Every row comes from one small tree of marks. The marks that hang from a mark follow it in brackets, in alphabetical order. Every link used is in the known rows. Which tree was each row made from?
Known rows
fomoz{beveb{tivetik{nodu{neberuv}}}}: [-0.16 -1.99 -3.38 -1.22 -4.33  2.64  0.23 -0.61  0.27 -1.64  0.43 -2.35
  2.03 -3.65 -1.06  0.42 -1.78  3.01  4.40 -1.02 -2.34 -0.65 -2.06 -4.00
  2.30]
lurot{vozol{tivetik{beveb nodu}}}: [-1.94  0.08 -0.22  0.52  2.28 -1.06  0.43 -0.02  1.65  0.81 -2.13 -0.45
 -0.38 -1.55 -0.52  0.69  1.16 -2.89 -1.41  0.65 -0.53 -1.35  1.52 -0.24
 -1.79]
lurot{vozol{favu fomoz{beveb{tivetik{nodu}}}}}: [ 1.69  0.74  2.28 -0.80 -0.67  1.55 -2.20  3.82  2.26  1.27  0.23 -1.40
  1.80  0.38  0.03  0.11  1.40  0.64  2.04 -2.10 -0.06  3.10  0.69  1.19
  0.99]
favu{vozol{lurot tivetik}}: [ 0.07  1.91  0.58  1.38  0.48 -1.81 -0.18 -0.40  0.86  0.45 -1.25 -1.83
 -1.46  1.34  1.99  2.00 -0.07  0.30  0.37  0.25  2.95 -0.17  1.08  2.63
  0.63]
favu{vozol{fomoz{beveb{tivetik{nodu}}} lurot}}: [ 1.48  1.57 -0.19 -1.94 -2.93  0.87 -2.03  0.27  0.82 -0.08  0.39 -1.17
  2.08  0.30  0.80  3.60 -1.11  0.87  3.89 -2.29  1.76  1.39  2.34  0.16
  1.92]
fomoz{beveb{tivetik}}: [ 0.23  0.24 -0.49 -0.08 -4.32  2.61 -0.86 -0.39  1.07 -0.76  1.54 -3.49
  1.16 -0.85 -1.09 -1.33  0.46  0.80  4.09 -1.18 -0.47 -0.14 -2.17  0.02
  1.06]
lurot{vozol{favu tivetik}}: [ 0.33  1.05  3.13  2.64  2.78 -1.28 -0.38  3.10  2.57  1.76 -1.33 -1.94
 -1.69  1.12  0.98 -1.62  2.35 -0.20 -1.32  0.31  1.12  1.54 -0.52  3.86
 -0.01]
lurot{vozol{favu fomoz{beveb{tivetik}}}}: [ 1.52  1.17  3.29 -0.12 -1.26  1.28 -1.82  4.16  1.19  2.35  1.00 -1.77
  0.27  0.57  0.68 -1.44  2.25  0.83  2.19 -2.45 -0.03  4.41  0.08  3.27
  1.85]
tivetik{beveb{fomoz}}: [-2.25 -0.27  0.09 -2.05 -3.16 -1.68 -0.68 -1.96 -0.45 -0.65 -1.15  2.49
 -0.17 -1.28 -0.01 -2.83 -0.64 -1.92  0.51 -0.42 -2.01 -2.95 -1.50 -0.80
 -0.07]
gidet{tivetik{nodu} vuda}: [ 1.14 -1.54 -1.34 -1.90 -3.41  3.69 -2.78 -1.75 -1.97  1.08  3.75 -0.70
 -0.74  1.68 -3.00 -0.47  2.30  0.01  3.32  1.35 -1.27 -3.02 -4.27 -3.59
 -0.88]
fomoz{beveb}: [ 0.86  0.70  1.65  2.04 -2.05  3.28  0.02 -1.00  1.27 -1.44  2.85 -2.95
  1.27  0.04 -1.24 -0.53  1.16  0.69  2.35 -0.50 -0.09 -0.33 -1.89  0.51
 -0.28]
favu{vozol{fomoz{beveb} lurot tivetik{nodu}}}: [ 1.90  2.50  0.80  1.27  1.92  0.66  0.27  0.54  1.74 -0.08  0.96 -1.72
  2.02  1.52  1.01  3.67 -1.17  1.68 -0.81 -0.18  2.43  1.70  4.33  0.58
  0.45]
gidet{tivetik{beveb{fomoz} nodu{neberuv}} vuda}: [-1.24 -3.07 -4.52 -5.95 -5.90  0.69 -1.31 -2.33 -4.58  2.01  0.67  4.23
 -1.40 -1.99 -1.45 -2.00 -1.63  1.24  1.36  0.96 -4.64 -3.69 -3.14 -6.90
  1.07]
favu{vozol{fomoz}}: [ 0.05  0.86  1.25 -0.03  0.42 -0.79 -2.45 -0.89 -0.85 -1.48  0.98 -2.23
  1.53  0.45  0.08  1.48  1.64 -1.63  2.58  1.21 -0.32  0.15 -0.97  1.26
  0.92]
vozol{lurot tivetik{beveb nodu}}: [-1.43 -0.33 -1.41  0.79  0.96 -0.49  3.02 -2.37 -0.12 -0.23 -1.71  2.43
 -1.27 -0.88  0.08  1.59 -1.48 -1.32 -2.55 -0.58  1.79 -1.65  2.13 -0.40
 -2.46]
tivetik{beveb{fomoz} nodu{neberuv}}: [-2.73 -2.64 -2.87 -3.36 -3.19 -1.64  0.41 -2.33 -1.36 -1.46 -2.38  3.71
  0.62 -4.01 -0.03 -1.07 -3.12  0.06  0.74  0.09 -3.79 -3.44 -1.56 -4.81
  0.99]
gidet{vuda}: [ 0.30 -1.73  1.31 -0.31 -3.45  1.84 -0.62 -1.34 -0.91  0.78  2.92 -0.54
 -1.16  2.37 -2.33 -1.17  2.90 -1.58  2.37  0.46 -0.29 -1.68 -4.21 -0.44
  0.10]
zanuval{vuda}: [ 1.05  0.17  0.70  1.63 -3.03  3.06  2.20  1.12  0.40 -1.60  3.38 -1.28
 -0.49  0.92 -1.73 -1.06  1.60 -2.43  1.92  0.34 -0.55  0.06 -3.47  2.79
  0.93]
beveb{fomoz tivetik{nodu{neberuv}}}: [-2.25 -2.92 -3.11 -4.19 -5.57 -1.84 -2.00 -0.14  0.02 -0.56 -2.61  0.51
  0.30 -2.76 -0.07 -2.24 -3.06  2.13  4.67 -0.92 -2.77 -2.78 -3.62 -4.81
  4.34]
vozol{favu fomoz tivetik}: [ 0.66  0.26  1.36  2.74  4.22 -0.45  1.42  1.24 -0.31 -0.37  0.86 -0.54
 -0.43  1.39  0.39 -1.98  0.93  0.57 -3.03  1.30  0.77  2.01 -0.23  2.18
 -0.87]
gidet{tivetik{beveb{fomoz} nodu} vuda}: [-0.61 -1.41 -2.76 -5.15 -5.21  0.89 -3.13 -2.13 -2.74  1.83  1.21  3.68
 -0.77  0.51 -2.13 -2.31  0.09 -0.87  1.30  0.74 -3.14 -4.39 -2.35 -4.61
 -0.97]
fomoz{beveb{tivetik{nodu}}}: [ 0.39 -0.35 -1.54 -0.54 -3.67  2.94 -1.44 -0.48  2.28 -1.66  0.81 -3.06
  2.60 -1.20 -1.56  0.29 -0.33  0.84  4.12 -1.19 -0.74 -1.60 -1.36 -1.88
  0.48]

Which tree is each row?
[ 0.71  1.68 -0.47 -1.13 -2.53  1.07 -2.64  0.63  0.02 -0.67  1.25 -3.88
  3.00 -0.58  0.16  1.12  0.56  0.33  4.06 -0.25 -0.77  1.34  0.23  0.79
  2.23]	favu{vozol{fomoz{beveb{tivetik}}}}
[-1.82 -1.42 -1.22 -3.45 -5.15 -1.65 -3.55  0.06  1.84 -0.38 -2.28 -0.21
  0.94 -0.39 -0.54 -2.37 -1.44  0.07  4.30 -1.11 -1.16 -3.63 -2.93 -2.64
  2.60]	beveb{fomoz tivetik{nodu}}
[-0.90  1.01  1.35  1.76  3.11 -1.90  0.92  1.56  0.85  1.53 -2.44  0.67
 -1.82 -0.94  0.97 -1.13  1.35 -2.12 -3.35  0.36 -0.15  0.98  1.17  3.34
 -2.00]	lurot{vozol{favu tivetik{beveb}}}
[-0.46  0.73 -1.57  0.97  2.21 -1.46 -1.99 -0.46  2.48 -2.17 -1.67 -3.81
  2.26 -0.40  0.09  2.50 -0.12 -0.89  0.69  2.52 -0.29 -2.79  0.30 -0.99
 -0.48]	favu{vozol{tivetik{nodu}}}
[ 0.77 -3.20 -3.29 -2.52 -4.01  3.48 -1.30 -1.85 -3.89  1.12  3.33 -0.16
 -1.49 -0.70 -2.45 -0.39  0.96  2.12  3.46  1.36 -2.76 -2.29 -4.81 -5.72
  0.96]	gidet{tivetik{nodu{neberuv}} vuda}
[-1.65 -3.46 -3.76 -1.72 -3.66  0.40 -0.28 -1.23 -0.80 -1.71 -1.49 -1.21
  0.36 -3.61 -0.86  0.01 -1.33  1.09  4.82 -0.37 -1.99 -1.84 -3.41 -3.71
  2.45]	beveb{tivetik{nodu{neberuv}}}
[ 2.07  1.75  3.21  2.39  4.43  1.33 -0.11  4.02  3.05  1.18  1.06 -1.82
  1.53  1.56  0.09  0.04  1.30  1.47 -2.37  0.01  0.50  3.29  2.61  1.63
 -0.41]	lurot{vozol{favu fomoz{beveb} tivetik{nodu}}}
[ 2.22  0.85  0.84  2.77  4.09  2.14  1.14  1.62  2.05 -1.55  1.89 -1.15
  2.55  1.04 -0.50 -0.08 -0.53  2.33 -3.29  0.85  0.15  1.90  2.03  0.10
 -1.62]	vozol{favu fomoz{beveb} tivetik{nodu}}
[ 0.30 -0.34  1.08  1.41  2.36  0.00  2.03 -0.62 -0.13  0.25  0.89  0.71
 -0.98  2.06 -0.21  0.98 -0.30  0.62 -1.35 -0.51  2.96  1.12  1.49  0.15
  0.13]	vozol{fomoz lurot tivetik{nodu}}
[ 0.30 -0.20 -0.26  2.36  3.25 -0.25  0.45  0.45  2.29 -1.98 -1.22 -0.87
  0.67  0.43 -0.30 -0.42 -0.20  0.49 -2.12  1.21  0.45 -1.38 -0.52  0.12
 -2.14]	vozol{favu tivetik{nodu}}
[-1.85  1.43 -1.50 -2.57 -0.68 -4.56 -0.86 -0.96  1.27  0.44 -4.66  3.00
  0.15 -0.41  2.29  1.73 -3.26 -0.88 -1.74 -0.04  0.71 -2.92  3.43 -0.59
 -0.06]	favu{vozol{lurot tivetik{beveb{fomoz} nodu}}}
[-0.31  1.33  0.35  1.29  3.06 -1.64 -1.00 -0.02 -0.16 -0.76  0.37 -3.38
  1.17  0.79  0.23  1.00  1.11 -0.69 -0.20  2.49 -0.05  0.77  0.73  1.23
  0.76]	favu{vozol{fomoz tivetik}}
[ 1.60  0.21  3.69  1.19  0.38  0.28  1.35  0.29 -1.56  0.35  1.14  2.64
 -2.15  2.41  1.27 -0.17  0.80  0.51 -0.59 -2.20  3.06  2.93 -0.40  3.50
 -0.14]	vozol{favu fomoz lurot}
[-0.01  0.68  0.83  1.65  3.41 -1.24  4.05 -0.21 -2.53  0.98 -0.75  4.28
 -2.63  0.68  1.75 -0.45 -0.93 -0.53 -5.53 -0.90  2.23  3.01  2.96  3.46
 -2.19]	vozol{favu fomoz lurot tivetik{beveb}}
[-0.67 -1.68 -3.03  0.43  1.96 -1.09  4.65 -1.08 -1.64 -0.55 -3.24  4.62
 -2.07 -2.91  1.83  1.37 -3.46  1.47 -4.48 -0.71  0.66  0.27  2.18 -0.77
 -1.66]	vozol{favu lurot tivetik{beveb nodu{neberuv}}}
[-0.53  0.24  1.16  0.73  5.25 -1.62  0.77  2.02  0.55  0.92 -1.93  1.86
 -0.28 -0.52  0.61  0.37  0.84 -2.41 -4.19  0.44 -0.48  1.82  3.12  1.28
 -2.32]	lurot{vozol{favu fomoz tivetik{beveb nodu}}}
[-0.69 -0.59 -1.74 -4.57 -5.76  0.65 -2.59 -1.66 -3.81  3.01  1.96  3.06
 -2.24  0.89 -1.61 -3.71  0.79 -0.71  1.40  0.79 -2.79 -3.04 -2.96 -2.60
 -0.11]	gidet{tivetik{beveb{fomoz}} vuda}
[-2.22 -0.93 -0.97 -2.60 -2.60 -1.57 -1.39 -2.20  0.50 -1.61 -2.04  3.18
  1.22 -1.46 -0.60 -1.10 -1.54 -2.09  0.56 -0.18 -2.16 -4.30 -1.02 -2.81
 -0.71]	tivetik{beveb{fomoz} nodu}
[-0.22 -0.85 -0.01  1.69  3.34  0.32  0.91 -0.67  0.31 -1.30  1.22 -1.57
  1.14  0.75 -1.53  0.02  0.45 -0.29 -1.04  1.76  0.13 -0.38  0.06 -1.40
 -0.53]	vozol{fomoz tivetik{nodu}}
[ 0.88 -1.69 -0.34  1.16  3.16 -0.53  3.74  0.91 -1.69  0.26 -0.73  2.87
 -1.86 -0.12  1.46  0.88 -2.30  3.44 -3.14 -0.59  1.71  2.92  1.25 -0.48
  0.84]	vozol{favu fomoz lurot tivetik{nodu{neberuv}}}
[-0.68  0.98 -1.28 -0.67  2.84 -2.36  1.14 -1.57 -1.11 -0.48 -1.94  2.05
  0.35 -0.48  1.41  3.95 -1.55 -2.04 -2.67  0.27  1.38  0.19  4.37  0.24
 -1.50]	favu{vozol{fomoz lurot tivetik{beveb nodu}}}
[ 0.44  1.23  0.32  0.36  2.57 -1.70 -0.23 -0.14  0.41 -0.12 -0.87 -0.57
  0.20  1.66  1.36  3.39 -0.64  0.02 -0.58  0.36  2.52  0.67  2.76  0.48
  0.42]	favu{vozol{fomoz lurot tivetik{nodu}}}
[ 1.09  0.69  1.66  2.74  1.71 -0.84  2.21  0.90  0.65  0.50 -0.88  0.91
 -2.99  2.07  1.53 -0.80 -0.24  1.43 -2.46 -1.15  3.59  1.35  0.19  3.72
 -0.93]	vozol{favu lurot tivetik}
[ 1.54  2.13  1.57  0.90 -0.41  1.48 -1.79 -0.37  0.26 -1.61  2.79 -3.36
  3.16  0.41  0.06  1.91  1.11 -0.07  2.30  0.43 -0.56  1.21  0.37  0.95
  0.86]	favu{vozol{fomoz{beveb}}}
[ 1.05  0.53  4.98  1.14  1.65 -0.50 -1.31  2.66  0.14  1.47  0.57 -0.24
 -1.15  1.75  0.52 -0.93  3.34 -1.23  0.66 -1.15  0.48  3.14 -1.23  3.65
  0.53]	lurot{vozol{favu fomoz}}
[ 1.72  1.71  2.42  2.83  0.84  2.11  2.94  0.35 -0.03  1.30  3.27 -1.05
 -0.93  2.45  0.31 -0.21  0.09  2.62 -1.65 -1.19  3.10  3.37  2.29  2.27
  0.56]	vozol{fomoz{beveb} lurot tivetik}
[-0.58  0.84  2.11  1.32  4.62 -1.76  1.52  2.00 -0.75  2.04 -1.25  1.31
 -1.61 -0.18  0.92 -1.11  1.74 -2.18 -4.23  0.45 -0.18  2.91  2.14  3.44
 -1.56]	lurot{vozol{favu fomoz tivetik{beveb}}}
[-0.85 -0.01 -1.13  2.05  3.02 -0.99  2.30 -0.67 -0.34 -1.10 -1.80  1.30
 -0.69 -1.45  0.44 -1.21 -0.30 -1.31 -4.29  1.25 -0.49 -0.64  0.59  1.85
 -3.33]	vozol{favu tivetik{beveb}}
[ 1.23  0.77  2.58  2.64  3.12 -0.65  2.55  1.30 -0.84  1.24  0.45  1.69
 -2.60  2.84  1.36 -0.83  0.33  1.34 -3.44 -0.98  3.56  3.51  1.31  3.81
 -0.29]	vozol{favu fomoz lurot tivetik}
[-1.48  1.09 -1.51  0.14  3.17 -2.08  0.44 -1.45 -1.78 -0.87 -0.91 -0.87
  1.05 -1.51  0.58  1.42  0.20 -2.46 -2.38  2.48 -1.12  0.10  2.31  0.84
 -1.15]	favu{vozol{fomoz tivetik{beveb}}}
